Known rows, with every step that occurs
r, p, b: [-15  -4  10  -3  -9  -1 -20  -4  -9  -6 -19   1  -2  -4  27   9   8  -9
  -4  34  13 -10 -12  -7 -12 -15]
b, p: [-11 -14  -5 -13  -9  15  -6  -2  15  12 -11   5   1  -1  26   6  11  -3
   8   8   9  -8 -13 -17 -15 -28]
y, z, p, b: [-33  -3  18 -16  -4  17  -6 -41   3  -5 -24   4  -3  -7  35  26   2   0
  -4  34  10  -6 -13   5  -9 -14]
g, c, b: [ -5  -4  -7 -23 -18   9 -13  24   4  20   0   3   3  -5  23  -9   4   6
  -3  23  -1  -9 -13 -20 -14 -14]
y, z, p, c: [-25 -12  14 -12  -8  17  -2  -6   1   7 -27   0   6  -3  42  27   1  10
  -6  11   7  -2  -8   1 -13 -20]
g, c, b, v, p, r: [ -6   9 -30 -10 -17  -9  -4  38  14   8  24  13  16 -10  22 -20   4  14
   7  27  -3  -2 -16 -10 -18 -24]
r, p, c, b: [-10 -20   2  -9 -17   6 -21  27 -15   3 -27  -3   9   2  32   7   6   6
 -15   2   7  -4  -7 -15 -14 -26]
z, p: [-17   1  15 -12  -4  23 -11  14   7  -1  -9   0  -1  -4  27  11   2   8
  10  28  11  -2 -15  -8 -12 -29]
z, p, v: [-26  -5   5 -18  -3  26  -9  37   2  -5  -5   2   1  -6  23  17   7  -2
   7  31   9   3 -11  -7 -14 -36]
g, p, v, b: [ 15  -3 -10 -27  -5  32 -24  23 -31   8  13   2  -4  -7  25  10   4 -11
  19  13   5   3  -5 -18 -16 -31]
b, p, v: [-19 -20 -14 -19  -7  18  -5  24   8   7  -6   6   2  -4  21  10  15 -14
   5  11   6  -3  -9 -16 -17 -34]
r, p, z: [  8  -5   7   1 -10  -5 -21  23   6  -9 -14  -4  -1  -3  24   0   5  -7
  -4   8  12  -1  -9 -16 -16 -12]
r, p, c, b, v: [-15  -5   9  -5 -14  -8 -15  19  -9 -10 -22   0   6   4  36   1   3  13
  -8  14   8  -8 -15  -9 -13 -34]
y, z, p, v, b: [-12  -9   1 -23  -1  41 -23  39 -17   7  -1   3  -2 -16  31  25  -4 -12
   3  15   7   5  -3  -4 -12 -31]
g, c: [  0   3  -3 -12 -14   1  -8  29   8  25   5   1   2  -7  24  -6   6   1
   6  30   3  -8 -13 -17 -17 -10]
v, p: [-10  -3 -12   0  -7  12 -12  12  15   0   2   3   5 -12  16   9  11   3
  17  39   8  -5  -8 -14 -15 -19]
c, b, v, p, y, z: [-35   8 -18 -13  -6  -3  -7 -17   5 -13   5  15  13 -17  25   6  -3   7
  -3  18   3  -3  -5   4 -11 -28]
p, v: [-18  -7  -6 -15  -4  14  -6  23   0  -3   3   1   1  -9  18   6  11  -4
   9  27   3  -4  -8 -13 -15 -23]
g, p, z: [ 16   0   4 -15  -9   4  -8 -27   5  -7  -4  -1  -6   2  26  -1   9   2
  12   6   6   0 -10 -19 -17 -13]
c, b, v, p, y: [-29  10 -17 -10  -7  -1  -8   1   9 -18  11  13  10 -12  21  -3   4  14
   9  25   4  -3  -7  -8 -12 -36]
y, z, p, c, b, v: [-32  -3  17 -18 -10  10   0 -17   1 -10 -27   3   4   0  44  17  -4  22
  -9  14   4  -5 -14   3 -10 -33]
p, c: [-10 -12   5  -7 -12   5   1  -2   4   5 -13  -3   6  -1  33  10  13  13
   8  14   4  -9  -6 -17 -16 -15]
r, p, v, b: [  7 -10  -7 -10  -5  22 -38  76 -28   6   4   0   0 -12  23   9   1 -20
   3  15  11   3  -4 -15 -15 -31]
g, c, b, v, p: [ -9  12 -14  -9 -16  -6 -14  32  18   7  11   9   5  -8  20 -10   4  12
  10  47   2  -9 -16 -14 -15 -23]
y, z: [-16  -5   1 -12  -5  10  -6 -21  -1   6 -10   2   3 -12  26  11   0   0
  -1  19   4  -8 -10  -3 -12 -11]
r, p, v: [-13  -8  -5  -5  -5   7 -23  56 -15  -2  -7   0   4  -8  18   9   6 -17
  -4  26  11   0 -10  -8 -16 -30]
b, v: [-16  15  10  -5  -4  -2  -1  -8  10 -11   2   2  -1  -5  25  -3   4  14
  19  34   7 -13 -19  -8 -13 -25]
r, p: [ -5  -3   5   0  -7   5 -24  27  -8   2 -12  -1   3  -6  23   4   1  -7
  -2  23  13  -5 -13  -9 -14 -23]
p, b, c: [-11   4  15 -11 -12 -10  -4 -58   7   8  -7  -3  -8  -2  33   3   6   0
   9  52   4 -22 -15  -9 -11  -7]
g, c, p: [-11   5   2  -3 -15   1 -18  68  14  24  -4  -2   7 -10  22 -13   0   0
  -6  34   3  -6 -14 -13 -17  -3]
p, v, b: [  2  -8  -9 -19  -4  30 -21  46 -14   3  13   0  -3 -13  22   6   6  -8
  15  16   4  -2  -3 -21 -15 -25]
r, p, y, z: [-22  -2  -5  -6  -5  -3 -19   7 -18   6 -12   8  13 -15  29  12  -7 -15
 -19  -1  11   1  -4   7 -14 -21]

Rows
[-15   2  -1   6 -10  -9   1   5  18  -9  -3   3   7  -4  30  10  14  19
  21  38   8  -9 -10 -11 -17 -24]	b, v, p, c
[  3  -8   5 -15 -12   7  -3 -23 -10   9 -14  -2   5   5  36  11  10   9
  11   9   5  -4  -9 -14 -17 -21]	g, p, c
[-12 -26  -2 -11 -14   8   1  -2  12  15 -22   1   6   5  36  12  18   3
   5  -5   6  -9  -8 -19 -18 -26]	b, p, c
[-24  -2  13 -14  -3  23 -10  -6   2   3 -17   2   1  -9  31  20  -5   1
  -3  23   9  -1 -13   3 -11 -23]	y, z, p
[-10  18  15 -15  -6  -6  -2 -65  -6 -14  -4   5  -8   4  34   3   8   8
  20  41   9 -12 -21  -4 -13 -24]	g, p, b, v
[-13   7  15   2 -11  -5 -17  17  13  17  -9  -8   0  -8  28  -8  -5  -1
  -2  44   4 -15 -15  -7 -14  -9]	b, c, p
[-20  -4  -1 -14  -4  19  -1   0  -2   4  -3   6  13 -11  34   9  -5   4
  -6   1   4   5 -13   7 -14 -23]	y, z, p, r
[  9 -15  -8 -17  -8  31 -21  20  -1  19  -1   4  -4  -4  29   5   6  -7
  14  -3   9  -7  -7 -25 -15 -30]	v, b, p
[ -9   5  -1   1 -12  -9  -8  22   8  17   4  -4  12 -10  31 -19  -6   0
  -4  23  -1 -10 -16  -3 -16 -10]	b, c, p, r
[-23   8  -5  -6 -13  -6 -15  66   9  24   5   4  14 -14  25 -14  -2  -2
 -11  15   3  -1  -8  -9 -18  -9]	g, c, p, y
[-26  -2 -21  -6  -5   5  -7  -9   5   4   3  13  14 -21  22  16   2  -5
  -1  16   6   1   1   1 -14 -17]	v, p, y, z
[-20   7  27 -13  -9   1  -7 -41   9   6 -13  -2 -10   0  39  13   2   1
   7  56   9 -15 -19  -4 -10 -18]	z, p, b, c
[-31  14 -15  -2  -2 -11  -2 -14   9  -8   8  15  12 -19  26  11  -1   3
   6  27   7  -3  -7   7 -14 -25]	b, v, p, y, z
[ -4  -2   7 -22  -5  24 -23  17 -16  21   1  -1  -6 -13  38  21 -12 -17
   1  32   5  -3  -7  -1 -11 -28]	y, z, p, v, b, c
[ -8 -16 -20 -13 -10  10   2   5  10  11   2   8  12  -3  29  -5  10  -2
   4 -14   4  -3 -12 -13 -18 -29]	b, p, r
[  0   3  15   3 -13 -14 -13  12  28   5 -11 -10  -5  -6  28 -13  -3  -2
  -4  28   4 -12 -12 -15 -15   2]	b, c, p, z
[-18   8   6 -16  -7   5  -6 -11   6 -15  -1   2  -2  -3  24  -6   1  18
   9  27   3 -12 -18 -12 -10 -29]	c, b, v
[-17  -2  -7   0  -8   8  -8  45   6   2   2   0  16 -12  24 -16   1   6
  -4   5   2  -1 -12  -6 -17 -13]	c, p, r
[ -7 -13   6   2 -13  -2 -17  30 -10   7 -22  -4   8   0  33  11   7   1
  -6  12  11  -5  -8 -11 -17 -20]	r, p, c
[-29  -6  -2  -6  -5  15 -15  65   6  -2  -5  -2   6 -13  16   1   4  -6
  -3  30   4  -2  -8  -9 -15 -19]	c, p, v
[ -9  -7  -4 -10  -5  31 -30  85  -9   5   4  -3   1 -17  21   0   1  -9
   3  20   5  -1  -3 -17 -15 -20]	c, p, v, b
[ -6   2   7 -21 -14   0  -2 -33 -11  -8 -12   1   2   9  38   1   5  21
   9  11   3  -7 -15 -12 -14 -33]	g, p, c, b, v
[-15 -21 -10 -24 -13  21 -11  -4  10   6 -16   5   1   1  24   1   9   1
  -2   0   4  -8 -12 -21 -12 -33]	c, b, p
[-23  13  15  -8  -5  -7   3 -42   9 -18  -4   3  -7  -3  31   2  10  12
  16  45   8 -18 -18  -7 -11 -17]	p, b, v
[ -3   9   4  -7  -9   4 -29  36  -8  24   9  -2   3 -15  35  -9 -13  -7
  -1  15   4  -8  -3 -11 -14 -15]	v, b, c, p, y
[ 18   5   6 -13  -9  10 -23  -1  -7  23  10  -5  -8  -8  34  -3  -4  -3
  17  30   4 -16  -9 -19 -13 -16]	v, b, c
[-15   5 -23  -7 -10   2  -3   9  11 -15  16  10  14 -10  21 -11   6  17
  12  21   0  -3 -14  -7 -14 -31]	c, b, v, p, r
[-26   4  25 -16  -8   1  -5 -63   3  11 -22   1  -7  -5  42  21  -4  -5
  -5  50   7 -14 -16   8  -8 -12]	y, z, p, b, c
[ -5 -17 -15 -27 -20  11 -12  23  12  30  -8   8   4   1  26  -7   8  -3
  -6   6   1  -7 -14 -23 -15 -24]	g, c, b, p
[ -6  -5 -26   0  -8   8  -4  20  11   1  16   7  16 -13  19  -3  10   5
  14  18   3   0  -7  -9 -18 -20]	v, p, r
[-17   1  -3  -3  -6  -2 -21  28 -14   3  -4   5  11 -10  25   3   0  -9
  -7   6  12   0  -7  -5 -15 -27]	r, p, y
[-15 -19   0 -18 -16  13  -4  -5   0   1 -18  -2   6   1  32   5  12  18
  -1   5   0  -9  -6 -20 -12 -21]	p, c, b
